Known rows, with every way that one mark hangs from another
E{B{C N{R}}}: [ 1.87 -0.45 -0.81  1.02 -2.19  1.20 -1.07 -0.34  1.45  0.04  3.05  0.40
 -0.47  0.93 -1.07 -1.62  0.76 -0.45 -0.92 -1.68 -0.43]
U{E}: [ 0.96 -2.04 -0.29  3.10 -0.52 -0.18 -0.27 -0.06 -2.77  0.74  1.36 -0.90
  0.35  1.44  1.38  1.17  0.83  0.51  2.29 -0.53 -1.00]
Z{B{N{M}}}: [ 0.44 -2.20 -2.05  2.51  0.59  0.84 -1.81 -0.20  0.16  1.80  0.91 -2.67
  2.10  1.20  0.29 -0.21  1.62  1.17  0.99 -2.73  5.41]
L{E{B{C N} U}}: [ 0.30 -1.64 -3.11 -0.83 -1.88  2.10  2.40 -1.23  0.27 -0.45  3.95  3.78
 -1.22  4.21 -1.10 -2.89  1.93 -0.16  1.19 -0.44  1.26]
J{R}: [ 0.89 -2.09  0.54  1.68 -3.34 -1.88 -2.11 -1.32 -0.92  0.60  1.97 -1.76
  1.20  1.14  2.24  0.86 -2.91  1.25  0.38  2.07  0.10]
B{C E{L} N{R}}: [ 1.66 -4.50 -1.44 -3.15 -1.10  0.94 -0.30  2.33  1.25  0.02  2.69  2.66
  1.52  0.55 -1.78 -1.36  1.51 -0.46 -0.62 -3.69 -3.36]
R{N}: [ 0.40 -1.38 -1.74  3.04 -1.93 -2.63 -1.45  0.55 -2.42  0.16  1.74 -0.44
  0.13  1.15  0.21  0.82  0.49  1.05  1.57 -0.57 -2.13]
R{N{B M}}: [-0.50 -1.91 -0.03  3.39  0.21 -0.28 -2.24 -0.21  1.04  1.50  0.20 -4.36
  1.28 -0.01 -0.67  0.34  2.68  1.28  1.40 -1.66 -3.22]
Z{B{E}}: [-0.15 -4.42 -3.31  1.33 -0.29 -0.87 -2.88 -0.54  1.47  0.67  1.11  1.34
 -0.44  0.53  1.08  0.30  1.62  0.65  2.85 -1.95  6.27]
B{C E{L U} N}: [ 1.20 -5.10 -3.62 -3.42 -2.53  1.85  3.15  3.01 -0.05 -1.00  4.00  6.84
  0.50  2.90 -1.32 -2.56  0.57 -0.34  0.24 -2.49 -3.29]
L{E{B{C N{R}} U}}: [ 0.16 -1.08 -2.00 -1.64 -1.13  2.61  0.65 -1.97  2.44  0.15  3.49  0.48
 -1.10  3.33 -1.70 -2.57  3.18 -0.11  0.91 -1.33 -0.38]
R{J N{B}}: [-1.44 -4.15 -1.79  3.47 -1.55 -2.12 -1.63 -1.51 -0.05 -0.38  0.49 -5.31
 -1.08  0.66 -0.43  1.47  1.38  1.18 -1.69 -1.35  0.25]
Z{B{N}}: [ 0.82 -2.48 -3.19  2.24 -1.85 -0.03 -1.17 -0.28 -0.71  1.06  1.34 -0.35
  0.63  1.54  1.24  0.12  0.27  0.82  0.96 -1.51  5.74]
Z{B{E N{R}}}: [-0.48 -4.08 -3.11  0.44 -0.09  0.55 -3.14  0.45  2.70  1.54  0.19 -2.01
  1.50  0.15  0.06 -0.09  3.46  0.14  1.40 -3.49  5.26]
U{E{B{C} L}}: [ 1.39 -2.00 -0.91 -2.53 -1.46  0.97  1.45 -0.76 -0.77 -0.94  3.50  4.41
 -1.90  1.96  0.19 -1.14  0.47 -0.53  1.32 -0.70 -4.09]
J{R{N{B{C} M}}}: [-1.14 -2.04  0.70  3.09 -2.14  0.16 -0.83 -0.71  0.88  0.93  0.78 -5.82
  2.47  0.71 -0.77 -0.86 -0.79  0.20 -1.53 -0.94 -0.17]
E{B{C} L}: [ 2.74 -1.99 -0.91 -2.54 -2.63 -0.40 -0.26 -1.25  0.53 -1.39  4.45  5.71
 -2.97  1.42 -0.07 -1.50 -1.42  0.40  0.77  0.01 -4.20]
E{B}: [ 1.52 -0.83 -0.85  0.93 -1.78 -1.32 -2.28 -1.76  0.52 -0.10  2.66  2.55
 -2.13  0.98  1.01 -0.16  0.32  1.09  2.34  0.97 -0.98]
U{E{B{C N}}}: [ 0.63 -0.89 -1.83  1.49 -1.66  2.07  2.40  1.05 -2.39 -0.50  2.62  1.82
  0.48  2.65 -0.09 -1.43  1.73 -1.27 -0.32 -1.85  1.27]
Z{B{C E{L} N}}: [ 0.81 -5.48 -4.35 -2.61 -1.66  0.88  0.70  1.55  0.64 -0.45  2.42  4.59
  0.74  1.57 -0.55 -1.73  0.47 -0.68 -0.13 -3.85  4.54]
B{C E N{M R{J}}}: [-0.68 -4.91 -0.72  1.77  2.38  0.93 -1.64  1.23  1.10  0.15  1.52 -5.03
  2.54  0.56 -2.77 -0.64  3.17 -0.12 -3.94 -5.52  3.20]
M{N{B R}}: [ 0.78 -0.57  0.24  2.14 -1.25  0.35 -2.60 -1.27  5.05  1.45  1.48 -3.94
 -1.54 -1.28  0.81  1.88  0.53  0.62  2.23  0.26 -6.29]
U{E{B{C N} L}}: [ 1.19 -1.88 -2.15 -2.78 -2.04  1.97  2.84  1.11 -1.71 -1.06  3.06  4.72
  0.09  2.69 -0.40 -1.74  1.44 -1.01  0.02 -1.74 -3.04]
M{N{B{C E} R{J}}}: [-1.42 -3.72 -1.20  1.72 -0.03  0.44 -1.33 -0.80  5.55 -0.30  1.69 -4.30
 -1.99 -0.88 -1.14  1.12  1.06 -0.80 -1.87 -2.69 -0.25]
U{E{B{N} L}}: [ 0.70 -1.92 -1.93 -3.58 -1.37  1.22  1.29  0.73 -1.40 -0.31  2.15  3.92
  0.56  2.33  0.84 -0.48  2.71 -0.10  1.90 -0.50 -4.97]

Rows
[-3.35 -5.38 -1.65  2.24  2.01 -1.18 -2.54  0.09  1.82  0.27 -0.43 -5.64
  1.40  0.09 -1.65  0.63  5.06  0.87 -0.82 -3.69  1.51]	R{J N{B{E} M}}
[ 0.17 -3.82 -2.90 -3.41 -2.55  2.18  2.73  1.34  4.95 -0.90  3.67  5.56
 -2.60  1.25 -0.51 -1.21  0.14 -0.62  2.01 -1.01 -7.84]	M{N{B{C E{L U}}}}
[ 0.72 -3.97 -3.36  0.97 -2.40  1.96  2.65  2.87 -0.67 -0.61  3.55  4.27
  0.88  2.87 -1.03 -2.27  0.92 -0.64  0.14 -2.60  0.78]	B{C E{U} N}
[ 1.71 -1.88 -1.73 -4.03 -1.16  2.93  2.12  0.80  1.35 -0.81  4.47  4.71
 -0.46  2.97 -1.48 -3.28  0.91  0.40 -0.10 -1.58 -5.41]	E{B{C N{M}} L U}
[ 0.70 -5.05 -3.42 -4.17 -1.98  1.10  1.51  2.72  0.20 -0.31  2.87  5.92
  0.95  2.38 -0.33 -1.52  1.84  0.61  1.69 -1.36 -5.02]	B{E{L U} N}
[ 1.22 -0.59 -1.85 -0.29 -2.68  2.69  0.75 -0.15  2.09 -0.35  3.80  1.72
 -1.50  2.34 -1.29 -2.45  0.89 -0.21 -0.16 -1.37 -3.12]	E{B{C N{R}} U}
[ 0.74 -4.39 -0.10 -3.52  1.90  0.95 -2.60  1.99  2.44  1.50  1.36  0.01
  3.53 -0.06 -1.56 -0.47  4.42  0.83  1.11 -3.63 -5.39]	B{E{L} N{M R}}
[-0.06 -4.44  1.01  2.76 -0.54 -0.41 -3.72 -3.64  3.11  0.58  0.57 -7.43
 -1.78 -0.62 -0.02  1.61  0.76  1.61 -1.65 -1.16 -0.59]	N{B R{J}}
[ 0.18 -3.29 -0.15  0.76  2.00  0.98 -3.10  1.92  2.08  2.02  0.82 -2.97
  3.89 -0.10 -1.44 -0.27  4.41  0.53  1.00 -3.72 -1.13]	B{E N{M R}}
[-2.60 -3.74 -0.29  1.89 -0.93  0.30 -1.20  0.82  2.11  0.57  0.28 -4.31
  3.38  0.48 -1.20 -1.20  1.27 -0.52 -0.68 -2.22  0.95]	J{R{N{B{C E} M}}}
[ 1.08 -2.29 -2.17  3.20  0.19  1.69 -0.16  0.18 -0.27  1.09  1.97 -1.54
  1.79  1.44 -0.76 -1.33  0.10  0.14 -0.99 -3.80  7.06]	Z{B{C N{M}}}
[ 0.23 -3.98 -1.88 -3.00 -1.24 -0.13 -0.55  0.98  4.67  0.31  2.14  3.15
 -0.83 -0.52  0.67  0.97  1.46  0.13  3.21 -0.31 -7.12]	M{N{B{E{L}}}}
[-1.78 -3.14 -2.49 -2.27  0.11  0.81 -1.28 -3.56  2.49 -0.10  2.06 -3.74
 -1.43  3.16 -1.12 -0.60  4.27  1.07 -0.31 -0.73  0.82]	L{E{B{N{R{J}}} U}}
[-1.34 -1.10  0.23  2.01 -1.02 -2.15 -2.61  0.08 -1.45  1.14  1.00 -4.75
  3.42  1.19  0.48  0.59 -0.07  1.23  0.44  0.12 -1.36]	J{R{N{M}}}
[ 2.35 -2.04 -1.88 -3.01 -2.88  0.65  1.29  0.34 -0.18 -1.20  4.14  5.55
 -0.91  1.98 -0.61 -1.97 -0.48 -0.15 -0.69 -0.95 -3.35]	E{B{C N} L}
[ 0.33 -2.41 -1.25  0.99 -1.21  0.25 -1.23 -1.61  0.92 -1.05  2.93 -2.63
 -1.48  1.30 -1.51 -0.81  0.73 -0.11 -3.87 -2.51  2.03]	E{B{C N{R{J}}}}
[-0.27 -2.11 -0.19  2.95 -1.05  0.33 -1.11 -2.14  4.52 -0.15  2.03 -5.98
 -2.88 -0.51 -0.76  1.50 -1.09 -0.08 -2.60 -1.67 -1.87]	M{N{B{C} R{J}}}
[-0.91 -3.88 -1.59  4.23 -2.16 -1.24  0.02 -1.25 -0.62 -0.99  1.52 -4.11
 -1.43  0.90 -1.36  0.23  0.12  0.21 -3.35 -2.35  1.70]	R{J N{B{C}}}
[ 0.38 -3.29 -0.57  2.10 -0.52 -0.89 -2.32 -0.63 -0.41  0.32  1.45 -5.31
  0.62  0.78 -0.56  1.30  0.81  1.22 -2.89 -2.10  0.87]	B{N{R{J}}}
[ 1.44 -0.56  0.34  2.75 -1.89  1.28 -0.95 -0.79  4.83  0.74  2.52 -2.59
 -1.90 -0.90 -0.07  0.80 -0.97 -0.26  0.37 -0.86 -4.76]	M{N{B{C} R}}
[ 1.12 -2.30  2.54  2.56  1.10  1.31 -4.42 -2.33  4.22  2.62  0.38 -6.18
  0.59 -1.13 -0.35  0.49  2.26  1.79  1.43 -1.62 -4.02]	N{B M R}
[ 1.09 -4.98 -2.49 -3.93 -1.48  0.01 -0.10  0.95  1.09 -0.47  3.37  6.00
 -1.04  2.04  0.21 -0.79  1.01  1.11  3.51 -0.38 -5.69]	B{E{L U}}
